Each row was made from one small tree. The marks that hang from a mark follow it in brackets, in alphabetical order. Every link used is in the known rows. Write each row's tree.
Known rows
D(W(X(B))): [-0.282 -0.039  0.295 -1.063  0.990 -0.458 -1.951  0.152  0.690 -0.310
  0.671  0.128 -0.788 -2.122  0.359  2.647  1.290 -0.347]
W(X(B K(D))): [ 0.191 -2.260 -0.293 -0.643  1.951  0.429 -0.929  1.241  0.382  0.051
  1.582 -0.103 -1.010  0.222  1.050  0.655  0.893  0.208]
H(G(K(D))): [ 0.812 -0.885 -1.101 -0.777  1.125  3.266  4.659  0.658  0.391 -0.497
 -0.750 -1.002  1.039  1.438  1.306  1.360  0.189 -0.096]
H(G): [ 0.201 -0.246 -0.882 -0.215 -0.629  0.617  4.106 -0.509  0.121 -0.350
 -0.884 -0.308  0.688  1.459  0.677 -0.464 -0.004 -0.635]
G(K(X(W))): [-0.680  0.255 -0.272  0.211  1.982  5.040 -0.232  0.330 -0.300 -0.485
  0.472 -0.476  0.321  0.965  1.159  2.495 -0.059  0.648]
W(X(K)): [ 0.069 -0.549  0.009 -0.687  1.084  0.826  0.778  0.002  0.280 -0.186
  1.536  0.491 -0.845  1.019  1.408 -0.575  0.196 -0.113]
K(X): [-1.427  0.205  0.156  0.295 -0.597  1.143 -1.674 -0.665  0.494  0.207
  0.287  0.227 -0.694 -0.038 -0.649  1.642  0.384  0.479]
D(W): [ 0.070  0.465  0.394 -0.815  0.429 -0.840 -0.814 -0.149  0.642 -0.255
 -0.429 -0.014 -0.001 -1.614  0.099  1.589  0.876 -0.370]
K(X(B)): [-1.934 -0.889 -0.105  0.264 -0.025  1.059 -3.661 -0.333  0.276  0.211
  0.697 -0.043 -0.835 -0.590 -0.899  2.493  1.016  0.332]
G(K(D)): [ 0.872 -0.819 -0.321 -0.788  2.533  3.839  0.799  1.569  0.357 -0.253
  0.228 -0.959  0.513 -0.088  0.886  2.627  0.246  0.746]
K(D): [ 1.447 -1.266 -0.031  0.176  0.628 -0.589  0.651  1.948  0.645  0.541
 -0.787 -0.764  0.018 -0.534 -0.316  0.834  0.105  0.824]
W(X(B K)): [-0.483 -1.620 -0.247 -0.723  1.714  0.712 -1.251  0.279  0.028 -0.213
  1.920  0.264 -0.981  0.464  1.171  0.245  0.875 -0.229]
H(G P): [ 0.600 -0.437 -0.920 -0.241  0.364  0.657  1.874  0.137 -0.728 -0.830
 -1.147 -0.236  0.866  1.118  0.732  0.686  0.479 -1.836]
G(K(X)): [-1.124  0.239 -0.150 -0.711  1.652  5.063 -0.832 -0.196  0.236 -0.434
  0.900 -0.306  0.023  0.193  0.616  3.230  0.438  0.474]
D(W(X)): [ 0.104  0.677  0.465 -1.022  0.578 -0.401 -0.567 -0.081  0.826 -0.290
  0.312  0.303 -0.719 -1.722  0.485  2.073  0.782 -0.278]
H(G(K) P(B) X): [-0.712 -0.328 -1.464 -1.411  0.072  2.056  0.218  0.332  0.512 -1.403
 -1.425 -0.491  4.015  2.389  1.113  1.177  0.837 -2.891]
H(G P(B)): [-0.547 -0.363 -1.204 -0.279 -0.060 -0.305  2.633 -0.228 -0.364 -0.529
 -0.759 -0.302  1.926  1.541  0.478  0.371  0.511 -1.776]
P(B): [-1.574  0.106 -0.362 -0.053 -0.548 -1.365  1.130 -0.598  0.545  0.461
  0.553 -0.101  1.475  0.629 -0.287 -0.442  0.087  0.100]
H(X): [-0.082  0.006 -0.083 -0.479 -1.367 -0.608 -2.700  0.384  0.944 -0.462
 -1.166  0.105  1.761  0.654 -0.099 -0.614  0.188 -1.205]
X(B K W): [ 0.071 -2.749 -0.853  1.373  2.686  0.084 -1.066  1.323 -1.473 -0.276
  0.248 -0.674  0.668  2.547  1.925 -2.155  0.266 -0.196]
G(K(D X(B W))): [-0.057 -1.411 -0.502  0.370  2.836  4.586 -1.188  1.905 -0.004 -0.120
  0.192 -1.164  0.214  0.273  0.816  3.658  0.466  1.157]
K(D X(B)): [-0.511 -2.177 -0.148  0.430  0.573  0.488 -2.984  1.622  0.939  0.721
 -0.095 -0.826 -0.813 -1.068 -1.178  3.320  1.121  1.167]

Write each row's tree
[ 0.288 -3.447 -0.439 -0.914  2.611 -0.746 -2.170  1.551  0.307  0.006
  0.475 -0.822  0.056 -0.204  0.703  0.680  1.764 -0.087] : X(B K(D(W)))
[ 1.111 -3.646 -0.902  1.478  3.072 -0.299 -0.649  2.718 -1.092  0.046
 -0.263 -1.205  0.661  2.131  1.728 -1.562  0.338  0.393] : X(B K(D) W)
[ 1.052 -1.926 -0.048 -0.889  1.773 -0.554  0.695  1.081  0.627  0.062
 -0.107 -0.463  0.282  0.575  0.996 -0.485  0.828  0.087] : X(K(D(W)))
[ 0.102 -2.127 -0.336  1.830  1.041  0.516 -2.173  2.406  0.147  0.674
 -0.744 -1.065 -0.418  0.029 -0.418  2.282  0.401  1.408] : K(D X(B W))
[-0.252 -0.685  0.165 -1.371  1.577 -0.358 -1.649  0.034  0.639 -0.403
  0.930  0.163 -0.685 -1.266  0.919  1.724  1.458 -0.562] : D(W(X(B K)))
[ 0.779 -1.204 -0.062 -0.645  1.383  0.540  1.075  0.953  0.527  0.081
  1.142  0.155 -0.828  0.736  1.240 -0.189  0.248  0.294] : W(X(K(D)))
[-1.340 -0.846 -0.318  1.618  0.465  1.075 -2.839  0.469 -0.451  0.148
  0.027 -0.331 -0.410  0.564 -0.132  1.446  0.338  0.561] : K(X(B W))
[ 0.649 -1.029 -0.206 -1.316  3.095  3.586 -0.454  1.672  0.644 -0.394
  0.549 -0.953  0.085 -1.199  0.993  4.049  0.965  0.575] : G(K(D(W(X(B)))))
[-0.447 -1.217 -0.189 -1.005  2.724  4.111 -2.137  1.310  0.826 -0.230
  0.492 -1.000 -0.102 -1.327  0.316  5.150  1.413  0.838] : G(K(D(W) X(B)))
[ 1.264 -1.332  0.144 -0.553  1.309 -0.924 -0.716  2.031  1.136  0.326
 -0.291 -0.683 -0.546 -1.962 -0.091  2.680  1.012  0.557] : K(D(W(X(B))))
[ 1.563 -0.802  0.264 -0.521  0.984 -0.845  0.255  1.913  1.236  0.335
 -0.536 -0.548 -0.506 -1.713  0.034  2.263  0.693  0.651] : K(D(W(X)))
[ 0.349 -1.226 -0.591  0.886  0.648 -0.607 -6.077  2.167 -0.917 -1.009
 -1.640 -0.306  2.205  0.895  0.442  0.314  0.603 -2.300] : H(P X(B W))
[ 0.928 -0.497 -0.077 -1.326  2.807  3.609  0.552  1.556  0.774 -0.392
  0.360 -0.829  0.165 -0.923  1.069  3.616  0.659  0.600] : G(K(D(W(X))))
[ 0.239 -3.683 -0.631 -0.488  2.419 -0.317 -1.763  1.595  0.042  0.159
  0.665 -0.829  0.079  0.600  0.666 -0.083  1.351  0.093] : X(B K(D))
[ 0.141 -2.435 -0.356 -1.131  0.542 -1.086 -4.214  1.508  1.153 -0.440
 -0.818 -0.459  1.817  0.566  0.360 -0.113  1.434 -1.299] : H(X(B K(D(W))))
[ 0.520 -1.291 -1.163 -1.106 -0.187  0.269 -0.410  0.441  0.155 -1.430
 -1.883 -0.050  2.841  3.000  1.512 -1.232  0.883 -3.294] : H(G P X(K))
[ 0.858 -1.759 -1.150 -1.015 -0.903 -0.104  2.128  0.738  1.346 -0.691
 -1.992 -0.512  2.671  3.110  1.253 -1.995  0.440 -1.687] : H(G X(K(D)))
[-0.227 -2.130 -0.553 -0.924  1.028 -0.455 -6.465  1.283 -0.274 -1.087
 -0.564  0.024  1.973  0.993  0.580  0.081  1.522 -2.762] : H(P X(B K))
[-0.217 -1.225 -0.424 -0.514  0.178 -0.629 -6.900  1.370 -0.166 -0.963
 -0.987 -0.066  1.800 -0.194 -0.310  1.388  1.319 -2.539] : H(P X(B))
[ 1.109 -0.995 -1.237 -1.271  0.758  2.749 -0.244  1.669  0.405 -1.453
 -2.142 -0.803  3.008  1.742  1.243  1.883  0.810 -2.523] : H(G(K(D)) P X)
[ 1.230 -1.930 -1.211 -1.077  0.079 -0.037 -0.077  1.391  0.433 -1.140
 -2.249 -0.440  2.823  2.751  1.329 -0.845  0.948 -2.925] : H(G P X(K(D)))
[ 1.184 -1.014 -1.164 -0.782  2.099  3.302  2.416  1.266 -0.506 -0.990
 -1.005 -0.918  1.217  1.038  1.394  2.509  0.667 -1.306] : H(G(K(D)) P)
